Known rows, with every step that occurs
M/J/N: [-13.6   8.8  27.2 -15.7 -12.1 -17.7 -11.5 -10.6  -0.8  -3.3   4.6   8.0
  -5.8   6.0   2.7   4.7  11.7  -2.7  32.2 -18.2   7.5 -13.7  20.0   6.7]
Q/R/M: [ -6.9  25.4  13.4   6.8 -19.6  -3.7 -17.7   5.3   4.2  -8.8  -5.6   4.0
   5.8  36.5  24.6   6.3  24.0  22.4  10.5  -1.2  -2.7 -18.5  17.5   7.8]
T/M/J: [-20.2  16.5  20.0 -15.9 -23.0 -11.9   7.9   2.1  -6.6  -2.1  10.6   7.8
   7.8 -12.6  -2.8  12.9   8.5 -11.4  29.0   0.7   5.5 -10.6  28.9  13.5]
Z/J/Q: [ -5.3   8.3  24.0 -21.5 -12.1  -8.4 -16.4   3.9   8.1   9.2   7.3  10.1
  40.6  18.5   5.8   5.1  35.1   2.2   9.0  -7.4  10.9  -4.4  18.9   4.5]
T/M/J/Q/R/Z: [-19.4  27.3   6.5 -10.8 -12.9  -6.2 -12.9   6.7  -9.5  -1.2  24.9  -5.9
  21.7 -13.4  11.2   1.7  13.4  10.6   8.1   8.0  11.6 -15.5  30.9  12.9]
J/Q/T/M/R/Z: [-19.9   0.6  12.9  -2.3  -6.5   9.8  -0.6   0.5  -0.1  -6.5  15.9   7.6
  41.4 -21.6  15.2   0.6  17.0 -31.3  -8.0  -1.8  -4.2 -19.7  29.3  38.9]
N/J/M: [ -7.9  16.5  17.3   6.5 -16.5  -8.0  13.4   3.5  17.5  13.6   0.3   9.2
  20.5  30.8  15.2  12.8  17.1  -1.9  22.4  -0.2   4.1  -7.0  29.7   6.2]
R/M/T: [-29.5   3.1  23.3   9.4 -23.8  -4.4  -3.2 -11.4  10.1 -12.9   1.6  18.4
  -0.7  31.6  18.4   8.1  22.5  12.5   1.9 -11.6  -9.8 -19.8  18.0  20.9]
N/J: [ -4.6  12.2  17.9   0.6 -17.3  -7.6   3.2   3.6  11.2   7.4 -12.4  11.2
  27.2  24.0  11.2  15.2  16.6   3.3  11.1  -0.6  -3.0  -8.4  26.2   2.3]
T/M/J/Q: [-20.1  19.5  19.2 -25.3 -11.9 -10.2  -8.0   2.4  -6.3  -1.4  11.3   6.4
  29.2 -14.4   0.1   6.4  11.5  -7.8  22.9  -2.3   3.1  -3.0  29.4   9.6]
Z/R/M/J/N: [-15.7  11.4  19.9   3.7 -12.6 -13.7 -13.4 -22.3  -3.2 -12.9  23.6  -0.3
  -8.5  19.4  10.7   1.8  23.2 -25.6  25.6 -15.9  18.1 -23.3  19.4  -1.3]
J/M/T/Q: [-43.2   5.9  19.7   2.0 -12.6  -2.9  -6.8 -11.0  12.9  -4.7   7.5  18.4
 -16.1  36.8   1.8  18.0  16.3  16.9  21.9 -12.5  -7.8  -6.0  20.3  21.4]
Z/R: [ -6.3   1.7  13.9  -8.2 -20.0  -4.8  -9.0 -12.8  -3.6  -3.0  -4.1   6.1
  16.5  18.4   9.5  10.8  19.0 -11.7  12.7  -5.9   3.5 -20.6  17.3   5.9]
M/T/Q/R/Z: [-38.4   9.7   6.6  11.3 -12.2   0.4 -21.7  -5.6   2.1  -9.2   8.8   7.9
 -15.2  32.3   8.7  16.6  16.5  40.4  -4.2  -3.5  -7.0 -18.6  18.9  19.6]
R/M/J: [-18.4  15.6  20.6   1.1 -27.3 -11.2  -0.1  -1.0   3.3  -9.3  12.6   5.9
  -2.6  27.9  13.9   0.3  23.1 -14.2  21.0  -2.0  12.7 -15.6  18.3  13.5]
R/Z: [ -9.2   2.3  13.8  -0.2 -24.8  -3.3  -0.6  -6.1   1.8  -4.1   2.0   5.0
   7.1  15.9  14.3   5.3  14.5   1.9   0.4   4.6  -0.2 -26.4  19.3  22.4]
T/Q/R/M: [-21.1  30.9  10.5   9.6 -11.3  -2.6 -30.2   6.8   4.3 -10.2  -2.8   2.8
  -8.1  48.1  12.9  15.2  24.7  24.7  14.7  -0.4  -6.1  -8.5  16.3   5.5]
Q/J/M/R/Z: [-20.8  15.6  11.9   1.5 -19.2   2.6 -13.1 -17.3  18.9  -1.7  24.5  -4.3
  10.2  23.5  20.5  -2.4  20.6 -19.8  18.3   5.8  21.4 -22.5  25.4  17.4]
T/M/R: [-24.6  20.6  19.1 -10.4 -15.3   5.4  -0.7  -2.1  -0.1  -2.5  -2.0   5.8
  22.8 -12.2   4.6  10.0  12.6 -24.6  19.8  -1.6  -5.1 -12.9  30.1  14.8]
T/Q/J: [-17.0  14.3  16.5 -16.2 -13.1  -9.6 -38.8  -9.1   9.0  -7.1  -5.1   8.1
   4.1  37.0  -2.6  20.7  17.5  17.0  26.4  -3.5  -2.2  -0.6  16.9   2.1]
Z/J: [ -5.9   5.9  23.5 -10.9 -22.7  -9.8  -1.8   4.1   7.5   7.4   5.7  10.9
  18.8  19.6   4.2  11.6  31.8  -1.4  15.6  -4.9  13.7 -11.9  19.2   8.0]
T/M: [-12.3  15.7  18.1 -12.9 -18.8  -5.1   1.1   0.1  -2.5  -3.4  -5.6  11.3
  16.2  -7.8   2.2  16.8   8.5   1.8  19.5  -0.2 -12.5 -12.8  27.8  15.7]
R/M/J/Q/T: [-13.2  -2.4  22.8  -3.9 -14.3 -12.8  -7.8   5.7   2.8 -10.7  14.9  15.7
  22.8  21.0  19.9  -3.3  27.7 -17.3   9.2 -13.5  10.0 -10.8  16.0  28.2]
N/J/M/T/Q: [-41.7  12.5  17.3  14.3  -7.3  -4.9   2.7  -5.1  21.2   5.1   9.6  16.9
  -1.3  42.3   3.8  23.2  19.0  13.8  16.7  -8.9  -5.1   0.8  29.8  10.3]

Rows
[-13.6  19.4   8.5 -10.2 -14.0  -7.1 -20.7   3.1  -4.2  -0.3  17.3  -6.1
  18.5  13.5  19.4  -3.9  19.0  14.9   3.7   2.6  17.7 -17.8  21.0  11.6] : M/J/Q/R/Z
[-36.5  13.8  23.2   3.9  -2.3 -10.4 -46.5 -29.3  16.7 -22.2  10.9  14.0
 -18.8  43.0   2.7  18.0  22.3  28.8  20.3 -24.0 -10.4  -9.1  17.8   3.3] : R/M/T/Q/J/N
[-15.3  16.2  20.7 -17.5  -0.4 -12.9 -50.0 -19.4   9.8  -9.6  -3.1   8.3
  -5.4  29.5  -6.4  18.7  13.3  22.6  33.6 -18.0  -5.9  -3.7  17.5  -3.6] : T/Q/J/N
[-42.9   1.4  14.6  15.0 -15.4  -3.4   5.0  -7.4  17.6   2.8  44.8   9.9
 -15.3  34.2  -0.6  15.2  33.4   6.0   7.3  -4.5  18.4 -14.0  22.3  23.6] : R/Z/J/M/T/Q
[-18.2  19.2  20.3 -11.7 -16.3  -1.3 -18.7 -13.9  18.7   1.1   9.5   1.7
  16.9  27.0  15.8   2.4  20.8 -15.6  32.8  -3.5  15.6 -10.7  25.4   8.7] : Q/J/M/R
[-29.3  -4.1  19.1  12.0 -25.3  -4.8  16.1  -9.3  16.9   6.5  41.3  12.3
  -1.9  23.4  12.5   6.1  32.8   3.9   1.7  -2.7  21.4 -24.5  23.4  27.1] : R/Z/J/M/T
[-40.7   5.3  22.9   1.5 -13.2  -7.4  -2.6  -4.2  17.9   5.8  29.5  16.5
 -10.1  38.4  -3.8  19.3  33.3  10.9  21.2 -12.9  12.2  -2.7  22.4  15.3] : Z/J/M/T/Q
[ -4.4   4.3  15.8  -5.0  -3.3  -6.6   3.9  13.4   5.5   4.1  -1.4  19.5
  56.1  -9.3  10.0  18.1  16.2  -5.0   2.4  -7.2 -13.1  -1.6  33.6  19.7] : N/J/Q/T/M
[-22.2  15.5  21.3  -3.4 -15.5   4.1   1.3  -6.1  13.7   4.3   3.7   3.9
  11.6  21.1  16.4  -0.1  18.5 -24.3  26.9  -5.6   8.3 -14.2  24.3  16.7] : J/M/R
[ -7.8  -4.8  19.0  -6.7 -16.8  -7.0   8.5   7.6  -2.7  -6.1  -4.6  21.9
  18.7 -12.2   6.0  18.8  11.2  -5.4  13.3  -8.7 -13.0 -15.9  24.5  36.3] : Q/T/M
[ -5.2  15.6  18.5  -9.9  -6.9  -5.5 -12.0   3.6  11.7   9.3 -11.8   8.7
  49.3  22.4  13.2   9.0  20.0   7.1   5.1  -2.5  -5.8  -1.1  27.5  -1.8] : N/J/Q
[-13.3  -9.3  18.9  -1.3  -9.3   5.0  -4.5   3.4  10.3   4.1  29.7   6.2
  42.6   6.3  16.2  -5.4  39.1 -34.1 -10.3  -6.7  22.9 -19.6  20.1  32.3] : M/R/Z/J/Q/T
[ -2.0  12.0  23.6 -20.5  -8.6 -15.1 -38.6 -20.8   8.8  -6.4  -7.7   8.7
   8.4  17.3   5.9  10.9  14.1  18.8  29.4 -18.1  -3.2 -13.4  19.4  -0.5] : Q/J/N
[-42.8  14.6   5.4  17.1 -11.9   0.2 -11.3  -5.7   9.5  -4.7  22.5   6.2
 -20.9  38.0  12.8  14.2  17.4  36.2   6.3  -3.4   0.6 -17.6  22.3  23.7] : J/M/T/Q/R/Z
[ -6.3  14.0  18.9 -13.3 -19.9 -11.3 -17.0 -11.5  16.1   1.6   4.7   8.2
  10.3  31.1  13.0   7.9  18.4   9.4  33.1  -4.0   8.1  -9.7  21.9   8.8] : Q/J/M
[-16.7  17.3  25.7  -0.7 -15.2 -15.4 -10.5 -11.5   3.7 -11.4  13.0   5.4
 -12.1  19.8  10.5  -0.2  18.8  -8.2  28.2 -16.3   8.3 -17.0  19.8   5.8] : R/M/J/N
[ -5.7  27.3  17.4  -3.3 -10.5  -5.5 -28.6  11.3  10.2   2.3  15.1   0.6
  33.6  35.9  21.1   2.6  42.9  19.0   3.8  -4.0  13.4  -7.7  19.6  -1.4] : Z/J/Q/R/M
[ -8.8   8.9  13.5   8.5 -21.6  -2.3  -8.4 -13.1  -0.1 -11.4   5.7   2.8
  10.1  30.9  17.6   7.2  27.1 -17.3   7.7  -2.8   4.5 -24.2  16.9   5.8] : Z/R/M
[-37.3  14.5  13.4  -1.9 -10.6  -3.4 -27.6  -1.6   2.4  -7.1  -6.0  14.1
  -8.0  35.6   3.8  22.6  16.8  42.6  10.1 -13.1 -12.2  -6.8  17.7  11.9] : M/T/Q/R
[-35.1   6.3  23.2 -13.3  -1.8 -12.3 -47.7 -28.7  12.0 -13.7   2.0  16.7
 -11.8  28.6  -5.8  21.8  15.4  35.4  24.7 -26.4 -12.4  -4.9  18.1   2.7] : M/T/Q/J/N
[-26.6  15.8  16.4  12.0 -20.7  -1.7 -16.1  -4.3   7.4 -11.2  -0.3  13.3
  -1.3  35.6  24.4  10.2  24.4  34.7   1.9  -9.1  -6.7 -20.5  17.5  13.7] : Q/R/M/T
[-24.7  12.7  14.5   8.8 -19.5   7.7   7.6  -9.2  11.6   0.7  19.6  -4.0
   5.8  18.2  21.7  -5.0  17.4 -28.1  11.7   4.6  13.6 -26.2  25.2  26.3] : J/M/R/Z
[  0.6 -11.2  25.6 -15.1  -9.9 -10.1  -9.0  11.2   8.1   6.5   9.1  19.7
  43.7  13.8   9.7   6.9  36.6  -5.0   3.6 -15.4  10.7  -7.0  16.5  23.3] : Z/J/Q/T
[-20.7  -2.4  11.8   7.5 -17.2   6.9  13.8  -0.2  -0.8  -9.3  15.0   8.3
  19.3 -19.8  13.0   5.8  14.3 -35.4   0.5  -0.2   0.7 -28.2  28.7  43.6] : Q/T/M/R/Z
[-25.3  17.9  20.7   2.0 -11.6  -4.1 -25.6   2.7  13.3  -0.9  20.0   9.7
  26.3  33.9  20.4   5.5  44.5  32.5  -5.7 -11.5   9.9  -9.7  20.2   4.8] : Z/J/Q/R/M/T
[-18.6   8.1  17.5   4.2 -22.1   4.3   3.6  -2.2  10.5   5.4  25.6  -2.7
  18.8  12.0  11.8  -1.2  33.9 -29.9   1.5   4.4  27.1 -24.2  23.6  16.7] : M/R/Z/J
[-14.5  -2.7  25.7 -12.1  -8.9 -17.6   3.5  -2.4  -7.5  -7.5  13.9  19.0
   1.2 -24.5  -0.7  13.2   9.5 -13.7  30.8 -22.1   0.0 -15.8  26.8  27.8] : Q/T/M/J/N
[-28.3  33.9  15.4   5.3  -2.2 -12.6 -34.9  -3.0   0.8 -13.3  15.5  -1.6
 -26.3  35.7   5.8  10.1  21.1  16.4  31.9 -15.3   7.3  -8.0  18.3  -2.9] : T/Q/R/M/J/N
[-21.9  19.7  11.7  21.3 -15.9   6.2  17.3  -2.8  20.1   9.8  20.2  -5.0
  19.6  22.3  23.1   0.7  20.5 -30.7   7.2   9.4  16.3 -19.9  33.3  15.4] : N/J/M/R/Z
[-15.0  10.4  22.5 -25.8 -14.3 -11.7 -14.9   0.0  -0.1   0.6   4.3   7.0
  26.2  13.9   6.0  -1.3  17.1  -4.8  18.9  -7.0   8.5  -4.6  19.1   8.0] : M/J/Q
[-18.1   9.3  21.7   1.4  -9.4   1.8  -9.7 -13.4  11.0   2.4  25.8  -4.2
   8.4   4.6   8.4  -2.1  31.8 -25.1   9.3  -9.3  21.6 -25.8  22.8  10.8] : M/R/Z/J/N
[-15.5  26.5  15.5   3.0 -24.3 -12.1 -11.4   7.3   1.1  -6.6  11.1   0.5
  -3.2  30.7  19.3   2.1  24.1   9.9  20.9  -0.9  15.8 -16.6  18.9   6.8] : Q/R/M/J
[-17.8  10.0  15.3   4.3 -25.1 -10.1  -1.5 -11.0  -2.2 -10.3  22.8   1.0
   0.6  26.5  13.4   4.2  27.6 -30.0  18.4  -2.3  23.7 -21.7  18.7   5.2] : Z/R/M/J
[-34.1  20.7   8.7   3.3 -10.6   4.2 -23.6 -16.2  18.9  -6.1  28.0  -7.8
  -3.1  35.4   7.7   5.4  21.9 -17.0  21.9   5.8  18.3 -12.5  24.5  14.1] : T/Q/J/M/R/Z
[ -6.1  14.9   6.5   2.3 -21.5  -1.3 -12.6   2.1  -0.8  -0.5  -0.2  -0.9
   7.6  20.6  21.8   5.8  16.3  24.5   0.5   5.3   1.8 -27.3  19.0  15.7] : Q/R/Z
[-17.3  13.5  15.0  -5.7 -15.4  -8.3 -16.3 -11.3  -2.5  -8.9  22.9  -1.6
  23.1  25.7  15.2  -3.1  30.2 -27.7  11.6  -5.3  20.2 -14.0  20.7   1.0] : Z/R/M/J/Q
[-18.3  17.6  21.2  -8.8 -17.7 -11.1 -14.3  -1.3   3.3  -7.2  12.9   4.9
  20.0  26.2  15.4  -5.2  24.9 -11.3  14.9  -4.2  10.1  -8.1  18.0   8.2] : R/M/J/Q
[ -5.5  -6.2  14.6  -3.7 -10.9  -4.5   5.0  10.1   2.2   3.1  32.2  12.4
  40.7 -16.9   7.1   8.8  31.2 -13.2  -6.3  -1.8  10.1 -17.1  27.2  33.4] : R/Z/J/Q/T/M
[-17.3  32.4  13.2 -23.1  -9.8  -8.9 -19.4  10.4  -8.2   0.8   9.9   0.9
  28.7 -10.4   6.2   7.6  13.7  14.4  21.8  -1.2   6.1  -3.8  30.0   3.8] : T/M/J/Q/R
[-29.4   0.6  23.2  -0.4 -21.6  -5.1   5.5 -11.2  11.2   0.3   5.1  19.5
  -1.8  26.2  14.7   9.3  14.7  14.0  16.3 -13.5  -4.7 -15.0  21.3  24.5] : J/M/T
